Each row was made from one walk, in order. Every step used is in the known rows, and no mark comes twice. Write each row's walk.
Known rows:
zove > tevuk > zoli > fefimeb: |   0 |  23 | -28 |  36 | -13 |  30 | -51 | -31 | -32 |  27 | -43 | -15 | -44 |  15 |  43 |  48 | -23 | -11 |  10 |   0 |  21 |  -5 | -22 |  10 | -30 |  38 | -24 |
fefimeb > zoli: |  -3 |  -8 |  -8 |  57 |  -7 |  -5 | -44 |  18 | -25 |  13 | -37 |  -9 |  -8 | -11 | -14 |  40 |   5 |  -8 |   6 |  28 |   8 | -17 |   5 |  23 |  15 |  21 |  40 |
bimef > nizetis > sogi > tukef > ririr: |  24 | -33 |  34 |  -1 | -48 |   1 | -43 |  31 | -13 | -27 | -41 | -11 |  -6 |  19 | -13 | -22 | -34 | -18 | -49 |  35 | -11 | -33 |  27 | -10 | -21 |  10 | -17 |
ririr > tukef > sogi: | -16 | -37 |  16 |   6 | -34 |  14 | -45 |  19 | -34 | -38 | -20 |  19 | -21 |  10 |  -3 |  18 | -32 |  12 | -23 |  14 |  -9 |  -3 |  26 | -47 | -25 | -27 | -19 |
fefimeb > zove > tevuk > zoli > ririr > bimef: |   8 |  31 | -94 |  -2 | -61 |  -1 | -64 | -16 | -31 |  54 | -41 |  -4 | -40 | -16 |  28 |  34 |  32 |  13 | -44 | -18 |  70 | -36 |  32 |  69 |  -5 |  15 |  -7 |
tevuk > nizetis > sogi > bimef > ririr > tukef: | -13 |  -3 |  -8 |  28 | -59 |  38 | -28 |  47 | -24 | -48 | -31 |  33 | -32 |  27 |  31 | -26 | -28 |  15 | -29 |  66 |  10 | -34 |  -2 |   6 | -38 | -70 | -48 |
zove > tevuk > nizetis > sogi > bimef > ririr > tukef: |  -8 |  11 | -13 |  30 | -77 |  37 | -53 |  32 | -57 | -50 | -30 |  24 | -39 |  15 |  52 | -17 | -27 |  -8 | -41 |  47 |  28 | -33 |   1 | -18 | -52 | -53 | -56 |
nizetis > sogi > bimef: |  -3 | -13 |   0 |  12 |   4 |  15 | -54 |  17 | -18 | -21 | -13 |  30 |  32 |   0 |  36 | -31 |   0 |  10 | -11 |  55 |  -1 | -48 | -12 |   8 |  25 | -29 |   1 |
sogi > nizetis: |  19 | -17 |  -5 |  23 |  -1 |  29 | -55 |  -1 | -18 | -19 | -20 |   3 |   6 | -13 |  -8 |  10 |   3 |  20 | -22 |   9 |   5 |   1 |   7 |   3 | -13 |  -9 |   8 |
zoli > tevuk > nizetis > sogi: | -29 |  16 | -35 |  39 |   5 |  39 | -34 |   9 | -23 |   8 | -13 | -29 | -32 |  34 |  -5 | -38 | -16 | -22 |  -8 |  11 |  -2 | -46 |  20 |  -5 |  14 |   9 | -46 |
zoli > fefimeb > nizetis > sogi > tukef: | -23 |  10 |  15 |  42 |  30 |  46 | -16 |   8 |   1 |   5 | -57 | -28 |  -6 |  20 |  22 | -11 | -25 |   3 | -10 |  79 |  -8 | -23 | -32 |  28 | -53 |  30 | -56 |
ririr > tukef: |  -4 | -14 |  12 |  40 | -14 |  14 | -25 |  11 | -42 | -20 |  -9 |   9 | -16 |  27 |   9 |  21 | -20 |  -1 | -29 |  24 |  12 |   5 |  30 |  -9 | -30 |  -6 |   8 |
nizetis > sogi > tukef: |  14 | -21 |  24 |  -2 |  -3 |  32 | -19 | -10 | -34 |  16 | -38 | -14 |  30 |  12 |  10 | -37 | -22 |   7 | -35 |  48 |   1 | -25 |  29 |   5 |  -5 |   7 | -30 |
zoli > fefimeb: |  -4 |   2 |   4 |  37 |  27 |  32 | -47 |   0 | -28 |  -3 | -15 | -11 | -21 |  28 |  14 |  26 |   2 |  17 |   0 |  33 |  10 |  11 | -24 |  34 | -39 |  30 |  -2 |
zove > tevuk > nizetis > sogi > tukef: |   9 |  -9 |  -6 |  19 | -39 |  40 | -32 |   3 | -66 |  11 | -45 | -27 | -13 |   7 |  10 | -22 | -41 | -31 | -31 |  20 |  17 | -47 |  35 | -32 | -17 |   5 | -75 |
fefimeb > zove > tevuk: |  -6 | -21 |  -3 |  39 | -35 |   7 | -73 |   8 | -72 |  -3 | -17 | -18 | -26 | -13 |  11 |  46 |   8 |  -9 | -31 |  10 |  39 |  -3 |  16 |  18 |   3 |  16 |  15 |
fefimeb > nizetis: | -10 |  -8 |  -1 |  73 |  10 |  -2 | -16 |  38 | -14 | -16 | -16 | -11 | -25 |  -7 |  -2 |  45 | -10 |   9 |  11 |  21 |   2 | -18 | -25 |  -1 |   5 |  -4 | -11 |
bimef > ririr > tukef > sogi: |  -2 | -25 |  25 |  -5 | -65 |  24 | -41 |  26 | -40 | -44 | -29 |   9 | -40 |   9 |  -1 |  26 | -21 |  44 | -35 |  26 |  -3 |  26 |   9 | -19 | -54 | -45 | -30 |
ririr > bimef > nizetis: |  47 | -12 | -13 |  48 | -46 |  -2 | -51 |  34 | -13 | -34 |   7 |  16 |  -8 |  30 |  12 |  21 |  26 |   7 | -40 |  11 |  20 | -23 | -16 |  32 | -18 |  27 | -10 |
zove > tevuk > zoli > ririr > tukef > sogi: |  -8 |  21 | -35 | -22 | -83 |   2 | -52 |  -5 | -33 |  10 | -60 |  -4 | -64 |   1 |  24 |  36 | -35 |   5 | -24 | -16 |  33 |  -1 |  55 | -35 | -33 | -29 | -33 |
zove > tevuk > zoli > ririr > bimef > nizetis > sogi > tukef: |  59 |  40 | -48 | -16 | -98 |  15 | -39 | -15 |  -8 |  33 | -63 | -13 | -13 |  22 |  54 | -23 |   4 |  -9 | -69 |  17 |  52 | -45 |  34 |  47 | -36 |  31 | -58 |
sogi > tukef: |  17 | -15 |  27 |  22 | -12 |  22 | -24 |   3 | -52 |  -2 | -33 | -16 |  12 |   1 |  -8 |   3 | -21 |  16 | -31 |  30 |  19 | -12 |  19 |  -1 | -14 |  11 | -12 |
nizetis > sogi > bimef > ririr > tukef: |  -4 |  -2 |  14 |   8 | -44 |  30 | -39 |  19 | -27 | -46 | -27 |  36 |   3 |  20 |  52 | -28 |  -7 |  28 | -42 |  76 |   9 | -12 |  -6 |  19 | -42 | -55 | -11 |
tevuk > zoli > fefimeb > zove: | -25 | -10 | -26 |  35 | -13 |  32 | -39 |  -3 |  -4 |  36 | -56 | -13 | -48 |  19 |  12 |  49 | -19 |  14 |   7 |  32 |  18 | -10 | -27 |  74 |  -9 |  19 |   1 |
nizetis > sogi > tukef > ririr > bimef: |  -2 | -18 | -31 | -36 |  10 |  10 | -44 | -19 | -16 |  19 | -23 |  23 |  35 | -14 | -15 | -53 |  -2 |   3 | -64 |   8 |  -9 | -78 |  44 | -14 | -19 |  19 | -34 |

Write each row's walk:
|  18 | -33 |  33 |  29 | -77 |  -3 | -90 |  73 | -14 | -94 | -26 |  34 | -17 |   0 |  12 |  21 | -10 |  19 | -11 |  32 |  -1 | -35 | -45 | -17 |   3 | -38 | -11 |	tukef > sogi > bimef > nizetis
| -21 |  35 | -35 |  76 |  -7 |  18 | -33 |  -3 |  -6 |  17 | -52 | -21 | -65 |   4 |  37 |  71 | -30 | -15 |  26 |  11 |  13 | -20 | -53 |   5 | -31 |  32 | -43 |	zove > tevuk > zoli > fefimeb > nizetis
|  33 | -16 |  -6 |  13 | -51 |  -4 | -57 |  25 | -19 | -35 | -20 |  17 |  -5 |   2 | -26 |   1 |  -2 |  -1 | -70 |  -1 |  14 | -54 |  12 |  -2 | -40 |  34 | -18 |	sogi > tukef > ririr > bimef > nizetis
|   8 | -24 |  10 | -15 | -68 |  45 | -61 |  10 | -21 | -59 | -44 |  18 | -29 | -12 |  -7 |  12 | -17 |  46 | -50 |  19 |  -6 |  27 |  11 | -24 | -72 | -58 | -30 |	bimef > ririr > tukef > sogi > nizetis
| -31 |  15 | -32 |  48 |  20 |  26 |  -3 |   0 |  41 |  34 | -56 | -13 | -37 |  25 |  38 |  19 | -34 |   2 |  34 |  50 | -20 | -31 | -49 |  33 | -10 |  10 | -52 |	tevuk > zoli > fefimeb > nizetis > sogi
|   5 |  -8 | -21 |  55 | -34 |  13 | -47 |  24 | -70 |  -7 | -13 | -19 | -49 |   1 |   1 |  36 | -22 | -21 |  -3 | -17 |  26 | -25 |  13 | -31 |  -4 |   2 | -39 |	zove > tevuk > nizetis
|  32 | -12 |  28 |  62 | -55 |  -2 | -70 |  64 | -21 | -77 | -14 |  24 |  -8 |  18 |  25 |  19 |   0 |   8 | -14 |  42 |  22 | -27 | -43 |  18 |  -1 | -15 |  18 |	sogi > bimef > nizetis
|    3 |  -31 |   39 |   33 |  -92 |    3 |  -80 |   73 |  -16 | -109 |  -29 |   47 |  -25 |   20 |   22 |   18 |  -30 |    4 |  -31 |   44 |    0 |  -24 |  -22 |  -33 |  -31 |  -44 |  -13 |	ririr > tukef > sogi > bimef > nizetis
| -37 |  26 | -29 |  17 |  -1 |  24 | -33 | -20 |   3 |  31 | -86 | -22 | -43 | -11 |  17 |  10 | -58 | -34 |  -8 |  20 | -14 | -62 | -13 | -26 | -45 |  34 | -68 |	zove > tevuk > zoli > fefimeb > nizetis > sogi > tukef > ririr
| -18 |   0 |  -4 |  42 |  -7 |  32 | -84 |  -1 | -61 |  -3 | -27 | -26 | -39 |   6 |  26 |  48 |  11 |  -9 | -21 |  29 |  40 |  12 | -19 |  50 | -41 |  42 |   6 |	zoli > fefimeb > zove > tevuk
| -37 |  45 | -45 |  56 | -39 |  37 | -65 |  40 |  -9 | -18 | -60 | -10 | -38 |  -3 |   9 | -27 |   7 |  -7 |  -8 |  59 |  12 | -62 | -27 |  38 |   1 | -15 | -17 |	fefimeb > zoli > tevuk > nizetis > sogi > bimef > ririr
|  25 | -19 | -27 |  25 | -38 | -24 | -67 |  39 |  -7 | -39 |   8 |  26 | -21 |  10 | -17 |  22 |  15 |  -1 | -46 | -15 |   3 | -42 |   1 |   6 | -20 |  20 |   2 |	tukef > ririr > bimef > nizetis
|  11 |  -7 |  18 |  30 | -44 |  25 | -20 |  13 | -49 | -26 | -16 |   0 | -32 |  26 |  15 |  26 | -10 |  31 | -38 |  38 |  20 |  33 |  16 |  18 | -58 | -23 |  -3 |	bimef > ririr > tukef
|  11 |  -5 |   5 |   3 | -30 |  23 | -49 |  23 | -23 | -29 | -23 |  23 |  13 |   0 |  41 | -26 |  11 |  44 | -23 |  66 |   8 | -22 | -30 |  35 |  -5 | -48 | -10 |	nizetis > sogi > bimef > ririr
|  51 | -17 |   4 |  12 | -51 |  24 | -37 |  13 | -10 | -14 | -24 |   7 |  30 |  34 |  23 | -38 |   4 |  -3 | -68 |  46 |  11 | -46 |   8 |  34 | -33 |  31 | -44 |	ririr > bimef > nizetis > sogi > tukef
|  -5 | -34 |   6 |  -6 | -36 |  35 | -66 |   4 | -14 | -52 | -34 |  27 | -12 |  -8 | -13 |   5 | -26 |  16 | -38 |  10 | -14 |   3 |  25 | -51 | -45 | -41 | -20 |	ririr > tukef > sogi > nizetis
| -22 |  29 |  -1 |  48 |   7 |  36 | -45 |  38 |  13 | -40 | -43 |  10 | -23 |   9 |  54 |   4 |   6 |  40 |   3 |  94 |  -1 | -21 | -91 |  57 | -53 | -26 | -39 |	zoli > fefimeb > nizetis > sogi > bimef > ririr
| -34 |  43 | -39 |  57 |  -3 |  26 | -55 |   5 |  14 |  -2 | -61 |  15 | -27 |  -2 |  75 |  16 | -25 | -18 |  22 |  53 |   1 | -64 | -71 |   8 | -14 |   3 | -51 |	zove > tevuk > zoli > fefimeb > nizetis > sogi > bimef
|  -36 |   19 |  -67 |   -5 |    4 |   34 |  -48 |  -11 |  -18 |   15 |  -26 |   -4 |  -13 |    4 |  -38 |  -76 |  -13 |  -24 |  -64 |  -16 |   -4 | -108 |   44 |  -27 |  -22 |   32 |  -71 |	zoli > tevuk > nizetis > sogi > tukef > ririr > bimef
|  55 |  46 | -66 |  19 | -94 | -12 | -56 |   9 | -14 |  13 | -30 |  -4 | -49 |  19 |  42 |  37 |  24 |   2 | -41 | -18 |  60 | -22 |  14 |  45 | -26 |  24 | -22 |	zove > tevuk > zoli > ririr > bimef > nizetis
| -26 | -27 |  17 |  11 | -40 |  14 | -72 |  36 | -29 | -72 | -25 |  54 |  -3 |  -6 |  13 |   2 | -27 |  18 | -25 |  32 |  -3 | -38 |  -3 | -49 | -17 | -52 | -12 |	ririr > tukef > sogi > bimef
| -24 |  -6 | -39 |   5 |  16 |   0 | -29 |   7 |   9 |   6 | -34 |  16 |  15 | -26 | -18 | -29 |  -8 |  -3 | -50 |  17 | -18 | -91 |  13 | -19 | -19 |  16 | -53 |	fefimeb > nizetis > sogi > tukef > ririr > bimef
|  -6 |   8 | -22 |  33 |   6 |  30 | -26 | -15 |   0 |  31 | -42 |  -6 | -37 |  29 |  20 |  37 | -23 |  15 |  22 |  18 |   2 |  -9 | -28 |  34 | -15 |  21 | -15 |	tevuk > zoli > fefimeb
|   0 |   5 |  17 |  35 | -53 |  24 | -47 |  31 | -41 | -60 | -20 |  35 | -14 |   8 |  33 |  11 |  -7 |  35 | -38 |  55 |  29 |  -2 | -17 |  15 | -52 | -50 |   6 |	sogi > bimef > ririr > tukef
|  -9 |   7 |   0 |  43 | -20 |  14 | -32 |  46 |   3 | -42 | -33 |  16 |  -4 | -15 |  41 |   0 |   3 |  39 |  -7 |  74 |  -2 | -34 | -60 |  31 |  -7 | -54 | -30 |	fefimeb > nizetis > sogi > bimef > ririr
|  54 |  19 | -17 | -17 | -58 |  11 | -39 |  16 |  -2 |   2 | -36 |  -9 |   8 |  35 |  25 | -44 |  26 |  19 | -79 |  48 |  43 | -28 |  33 |  66 | -46 |  22 | -36 |	zoli > ririr > bimef > nizetis > sogi > tukef
